Each row was made from one walk, in order. Every step used is in the known rows, and no mark comes twice. Write each row's walk.
Known rows
h > v > e > j > b > n > k: [-2.22 -0.69 -3.22  0.88 -1.46 -0.40  4.41 -4.37 -2.10 -1.20 -3.52 -2.82
  0.16 -2.72 -0.20  1.12 -0.41 -1.66  1.87 -1.23  1.35  0.20 -0.02  1.03]
p > j: [ 1.06 -0.36 -0.07 -1.73 -2.37  0.92 -0.27  0.67 -0.59  1.18 -1.36 -1.96
  1.16  0.54 -0.10 -1.55  0.57 -0.39 -0.91 -1.44 -0.86 -0.66 -1.73  0.27]
j > e: [-1.98  0.82  0.17 -1.09  0.71 -0.91  0.58 -0.59  1.16 -0.66 -1.79  0.18
  0.38 -2.09 -0.93  0.95 -0.86 -1.15 -0.36 -0.37 -0.61 -0.33  0.83  0.56]
j > b: [-0.30  1.44 -0.21  1.17  0.40  0.05  0.65 -0.28 -0.32  1.11 -0.63 -1.43
  0.67 -1.28  1.10  1.13 -0.80 -1.14  1.30  1.47 -0.81  0.72  1.25  0.86]
k > j: [ 1.31  1.70  0.96 -2.26 -1.48 -0.28 -1.88 -1.93 -1.39 -0.61  0.66 -1.03
  0.80 -1.64  1.13 -0.94  0.29  0.26  1.03 -0.08  0.33 -0.88 -0.67 -2.10]
v > h > x > b > t: [ 0.79  1.60  0.96  1.77  2.50  0.94 -3.08 -2.30 -4.66  1.09  2.34 -2.54
 -0.59  0.69 -1.33 -2.47 -0.30 -3.22  0.94  1.90 -0.82 -0.30  2.14  0.32]
x > b > n > k: [ 0.70  2.88 -2.09  0.22 -1.36 -1.15 -0.17 -4.63 -0.73  0.11  0.25 -3.83
  0.78  0.95 -0.11 -1.15 -0.55 -3.80  0.76 -0.12  0.07  0.36  1.26 -0.47]
v > h > x > b > n: [-0.32  1.49 -0.79  2.50  2.41  0.38 -0.31 -3.63 -3.40 -0.77  3.18 -4.41
 -1.41  1.97 -0.59 -2.74 -0.80 -4.09  0.80  0.05  0.07 -0.38  3.33 -0.35]
b > n: [-1.31  1.28 -0.96  1.46  0.04  0.92  1.04 -2.45 -0.82  0.53  1.17 -0.56
 -0.10  0.11  0.11 -0.23 -0.07 -2.07 -0.80 -0.87  0.87 -0.33  0.06 -1.62]
b > t: [-0.27  1.20  0.50  0.75  0.32  1.64 -1.64 -1.39 -2.15  2.36  0.20  1.35
  0.96 -1.21 -0.43  0.26  0.57 -0.99 -0.97  0.98 -0.32 -0.10 -1.11 -0.72]
h > v > e: [-1.44 -3.15 -1.39  1.29  0.85  0.37  1.86  0.39 -0.24 -2.42 -2.40  1.32
 -1.81 -0.59 -0.56  0.75 -0.07  2.21  0.61  0.58  1.18  0.70  0.24  1.38]
b > n > k > j > h: [ 0.83  4.81 -2.09 -3.96 -3.57 -2.43 -0.88 -5.47 -1.38  0.29  0.30 -1.05
  2.64 -1.71  0.10  0.34  0.16 -1.43  1.52 -1.17 -0.47  0.19 -1.28 -0.65]
v > e: [-0.69 -0.85 -2.08  1.71  0.41 -0.54  1.93  0.23 -1.44 -2.72 -0.77  1.91
 -0.69 -1.69  1.19  0.38 -0.86  1.12  0.21 -0.47  0.64 -0.99 -0.46  0.62]
j > e > v > h > x > b > t: [-2.14  0.67 -0.25  1.09  3.75 -0.66 -1.45 -2.86 -3.10 -1.13 -0.68 -2.70
 -0.65 -1.19 -3.52 -0.08 -2.95 -3.44 -1.41  2.59 -0.69  0.05  2.53  1.68]
h > x > b: [ 1.84  0.58 -1.50  0.81  1.58 -0.27 -1.84 -1.97 -2.38 -0.94  2.45 -3.38
 -1.36  0.33  0.48 -0.98  0.14 -1.80  1.91  0.50 -0.71 -1.24  1.88 -0.44]
e > v > h > x > b: [-0.01 -1.08 -0.95  1.40  2.25 -1.48 -0.62 -0.55 -2.09 -3.16  1.31 -4.15
 -1.84  2.02 -2.09 -1.24 -2.53 -1.00  0.04  2.14  0.09  0.90  2.72  1.89]
n > b: [ 1.74  2.69 -0.85  1.59 -0.71 -0.31  1.17 -1.59 -0.75 -1.31  1.00 -2.19
 -0.76  0.32  0.90 -0.40 -1.38 -0.79  0.91  0.29 -0.73 -1.13  0.79 -0.45]
v > e > j: [-0.62 -1.67 -1.40 -0.28 -0.17 -0.75  2.48 -0.50 -3.59 -1.91 -1.35  0.78
 -1.11 -2.70  1.63 -0.41 -0.50  1.26 -0.20 -2.45  1.94 -2.06 -2.48  0.02]
k > j > f: [ 1.15  3.16  1.13 -0.88 -3.43 -1.44 -3.01 -1.34 -0.47 -1.40  0.13 -0.62
 -0.44 -2.15  2.76 -0.74 -0.23  2.44  1.58  1.98 -0.57 -0.05 -1.02 -1.99]
v > h > x > b: [ 1.00  0.25  0.69  1.18  2.33 -0.57 -1.48 -1.17 -2.60 -1.54  2.17 -3.92
 -1.59  1.85 -0.59 -2.43 -0.57 -2.00  1.96  0.82 -0.59 -0.16  2.99  1.21]
j > h > x > b: [ 2.03  2.17 -1.99 -1.46  1.65 -1.47 -2.26 -1.67 -3.44  0.46  2.31 -1.42
 -0.73  0.52  0.38  0.12 -0.46 -0.87  2.28  1.08 -1.56 -0.19  0.74  1.54]
h > x > b > n > k > t: [ 1.75  1.87 -3.96  1.61 -2.16  0.29 -1.01 -4.60 -1.29  0.05  1.85 -5.38
  0.97 -1.70 -1.57 -1.39  1.63 -6.06  2.98 -0.34 -2.19 -2.66  1.54 -2.48]
v > h: [-0.83 -0.27  1.80  0.31  0.64 -0.30  0.24  0.74 -0.40 -0.45 -0.32 -0.58
 -0.25  1.59 -1.43 -1.56 -0.88 -0.30 -0.01  0.45  0.16  1.11  1.36  1.43]
v > e > j > b > n: [-2.28  1.03 -2.81  2.26  0.23  0.35  4.30 -3.17 -4.91 -0.13 -0.81 -1.20
 -0.34 -3.68  2.68  0.30 -1.65 -1.90 -0.27 -2.02  1.63 -1.81 -1.03 -1.04]
v > h > x: [-0.03 -0.66  0.46  1.19  1.68 -0.16 -0.24 -0.14 -1.04 -1.89  1.83 -1.87
 -0.72  0.90 -1.41 -1.36  0.55 -1.19  1.45 -0.40 -0.98 -0.57  2.17  1.14]
h > v: [-0.67 -2.18  0.30 -0.66  0.53  1.08 -0.12  0.25  1.36  0.24 -1.44 -0.75
 -0.88  1.34 -1.84  0.44  0.68  1.17  0.57  1.24  0.34  1.72  0.77  0.42]

Which walk is each row?
[-2.24  2.53 -2.13 -2.62 -2.74 -2.93  0.91 -6.18  1.01 -3.54 -2.50 -2.57
  2.03 -3.83 -2.25  1.43 -1.83 -2.67 -1.29 -0.76  0.51 -0.31 -0.05 -1.32] : b > n > k > j > e > v
[-0.51 -0.43 -2.14 -2.03 -0.02 -1.62  2.11 -0.09 -4.42 -0.40 -1.59  2.71
 -0.63 -2.58  1.75  0.72 -1.24  2.24  0.12 -1.95  1.05 -1.04 -3.24  1.85] : v > e > j > h
[ 1.91  2.71 -1.32 -3.34 -0.45 -1.37 -2.74 -2.63 -3.19 -0.70  2.58 -0.39
  0.63 -2.27  0.73  0.64  1.00  0.20  2.82 -0.68 -1.42 -1.24 -0.68 -0.61] : k > j > h > x
[-0.34 -1.79  0.48 -4.23 -0.11 -0.11  0.08 -0.15 -1.84  2.33 -2.07 -0.05
 -0.88  0.34 -1.28  0.80  0.29  2.42  0.12  0.05  1.31  1.64 -1.97  1.90] : e > j > h > v
[ 3.92  4.22 -2.21 -4.65 -2.12 -3.70 -3.94 -4.80 -3.14 -1.37  1.59 -3.50
  1.65 -1.56  0.24 -0.19  0.44 -1.27  4.51  0.18 -2.23 -0.76  0.54  1.00] : n > k > j > h > x > b
[-0.70  0.55  0.15 -2.37 -1.57 -0.30  0.43 -0.06  0.23  0.61 -3.01 -1.87
  1.28 -1.30 -1.06 -0.55 -0.27 -1.70 -1.06 -1.63 -1.37 -1.07 -0.77  0.36] : p > j > e
[-3.53 -1.23  0.78 -0.33  1.52 -1.70  1.83  0.37  1.19 -2.90 -3.04 -0.63
 -0.38 -0.29 -3.60  0.67 -3.56 -0.49 -2.26  1.30  0.24  1.69  1.76  2.60] : j > e > v > h
[ 1.83  3.88 -0.67 -0.80 -1.34 -2.01 -1.91 -6.81 -3.02 -2.44  2.53 -6.67
  0.85  0.05 -0.56 -3.42  0.18 -4.59  3.05 -0.57 -0.37 -1.08  2.85 -1.52] : v > h > x > b > n > k > j
[-0.12  0.08 -1.46 -2.84 -0.59 -0.77 -0.50 -1.38 -2.38 -1.26 -1.84  2.18
 -0.48 -2.10  0.31  0.99 -0.56  3.58  2.07  0.75  0.89  0.90 -1.18  1.12] : k > j > h > v > e
[ 1.13  3.91 -0.43  2.48 -0.52  1.18 -0.20 -3.01 -2.71  0.89  0.84 -0.97
  0.29 -0.65  0.26 -0.28 -0.90 -1.85 -0.33  1.09 -1.19 -1.45 -0.13 -1.43] : n > b > t
[-0.56  1.75 -3.35 -2.67 -2.73 -1.85  0.75 -5.19 -1.61 -2.10 -1.86  0.40
  1.10 -2.46 -0.97  0.95 -0.06  0.81  2.26 -0.29  0.89  0.92 -1.05  0.71] : b > n > k > j > h > v > e
[-1.76  0.99  0.54 -3.84 -2.09 -4.13  0.09 -2.77  1.43 -4.61 -3.79 -2.77
  2.03 -2.45 -3.78  0.20 -3.00 -0.80  0.02  0.64 -0.31  1.09  1.39  1.82] : n > k > j > e > v > h
[ 1.52  3.59 -0.45 -2.42 -3.16 -2.05 -0.92 -3.60 -0.15 -0.47 -1.16 -3.66
  2.79 -3.19  0.74  0.91 -0.16 -1.47  3.57  0.76 -1.72 -0.03  0.77 -0.03] : n > k > j > b
[ 2.32  2.33 -0.41 -3.45 -3.97 -2.22 -1.69 -3.20  0.08 -1.54 -0.68 -2.09
  2.15 -1.93 -0.23 -0.48  0.78 -0.48  2.15 -0.52 -0.77 -0.77 -0.43 -0.84] : n > k > j
[ 1.87  4.88 -2.33 -1.72  0.32 -0.77 -2.93 -6.20 -5.29  0.71  3.72 -3.13
 -0.20 -1.07  1.55 -1.06 -0.43 -2.54  2.18 -0.08 -0.34 -1.16  0.53 -2.11] : k > j > h > x > b > n
[ 1.24  1.46  0.52 -0.07 -4.43 -0.17 -1.34  1.19  0.16  0.20 -1.65 -1.35
  0.33 -0.07  1.64 -1.17 -0.04  1.64  0.04  1.16 -1.82  0.28 -1.97  0.25] : p > j > f
[ 1.34  4.46 -3.24 -3.06 -2.66 -2.25 -1.34 -6.58 -2.40 -1.12  2.40 -2.09
  2.04 -2.58 -0.35  0.73  1.59 -2.53  3.28 -1.96 -1.51 -1.36 -0.57 -1.17] : b > n > k > j > h > x
[ 0.01 -1.80 -2.17 -2.27 -1.21  0.28  1.16  1.24 -1.60 -0.08 -3.56  0.89
  0.13  0.17 -1.13  0.39 -0.13  2.56  0.28 -0.15 -0.45  1.37 -2.28  3.36] : p > j > h > v > e
[ 0.33  1.89 -2.41  2.07  1.57  0.52 -0.69 -4.41 -3.15 -0.28  3.71 -4.00
 -1.39  0.68  0.72 -1.22  0.10 -4.02  0.94 -0.24  0.07 -1.39  1.87 -2.00] : h > x > b > n
[ 0.28  4.71 -2.36 -2.07 -1.30 -2.64 -1.82 -8.19 -2.03 -2.78  0.99 -5.67
  1.17 -3.43 -0.42 -0.77  0.36 -5.59  2.85 -1.31 -1.03 -2.71  2.11 -2.65] : h > x > b > n > k > j > e
[-1.34 -1.71 -2.03 -0.63  1.06 -0.57  1.20  0.55 -0.96 -0.80 -2.38  3.11
 -1.19 -0.37 -1.04  1.86 -0.86  3.41  1.17  1.14  0.38  1.84 -0.50  3.08] : j > h > v > e
[ 0.05 -0.53 -3.54 -1.44  0.72 -1.45  1.69 -0.99 -5.46 -2.16  0.70  1.45
 -1.25 -3.19  1.29  0.87 -0.04  1.09  1.61 -2.84 -0.13 -2.46 -2.38  1.38] : v > e > j > h > x
[ 0.51  4.09  1.13 -0.53 -1.03  1.83 -2.33 -3.93 -3.58  3.10  0.26 -0.95
  2.17 -4.11  1.49  0.39 -0.15 -1.89  1.21  2.24 -0.86 -0.37 -0.22 -1.90] : k > j > b > t
[ 1.40  3.76 -4.10 -1.00 -0.54 -2.62 -1.19 -5.24 -2.59 -0.20  2.31 -3.31
  0.74  0.09 -0.55  0.41  0.06 -3.63  2.84 -0.21 -1.69  0.04  1.22  1.00] : j > h > x > b > n > k
[ 2.44  4.02 -2.60 -1.38 -2.03 -1.66 -2.36 -7.62 -3.04 -2.13  2.87 -6.05
  1.04 -1.46  0.58 -1.74  1.14 -4.43  3.27 -0.92 -0.52 -2.30  1.42 -2.73] : h > x > b > n > k > j
[-0.29  0.05 -0.82  1.20 -2.02 -1.45  1.34  0.41 -2.75 -2.57 -1.86  1.47
 -2.28 -2.94  3.42 -0.20 -1.20  3.32  0.10 -0.14  1.05 -1.22 -2.86  0.15] : v > e > j > f
[-0.84  3.20 -2.34  1.32 -1.66 -0.66  2.17 -4.11  0.43  0.43 -0.60 -3.03
  2.50 -1.59  0.00  1.36 -0.44 -4.02  1.76 -0.03 -1.06  0.87  1.59  0.12] : j > b > n > k
[-1.09  4.26 -0.99 -3.10 -2.90 -2.19  0.24 -6.70  0.43 -1.86 -1.47 -2.34
  2.47 -3.76 -1.00  0.30  0.12 -3.76  0.96 -2.06 -0.34 -1.41  0.46 -2.23] : b > n > k > j > e
[-0.84  0.84 -4.11  1.87 -3.51  0.31  4.08 -3.83 -3.06  0.31 -2.53 -2.68
  1.76 -5.98  0.44  0.26 -0.06 -4.30  1.89 -1.91 -0.35 -2.84 -1.22 -1.32] : v > e > j > b > n > k > t
[-0.50  4.19 -0.62  0.11 -0.96  0.94  0.12 -5.05 -2.46  1.11  1.27 -3.08
  1.22 -2.96  1.91 -0.10 -0.76 -2.80  1.08  0.57  0.41 -0.41  0.82 -2.85] : k > j > b > n
[-3.30  0.69 -1.72  1.95  3.51 -1.16  0.99 -3.77 -1.91 -3.45  0.55 -4.49
 -1.67  0.12 -2.85 -0.59 -3.54 -4.34 -1.38  0.89  0.48  0.34  3.64  0.71] : j > e > v > h > x > b > n
[ 1.07  1.53 -3.03 -0.64  1.73 -0.51 -1.15 -3.47 -8.80  0.96  0.74  0.59
 -0.87 -3.21  1.59 -0.02 -0.76 -0.65  1.07 -0.40  0.05 -2.49 -2.58  0.53] : v > e > j > h > x > b > t
[-0.48  2.27 -2.91  2.04 -3.11  0.88  1.52 -3.41  0.50  2.26 -0.98 -3.28
  2.79 -3.27 -1.23  0.87  0.48 -5.47  2.16  0.51 -2.08 -0.61  1.32 -1.24] : j > b > n > k > t
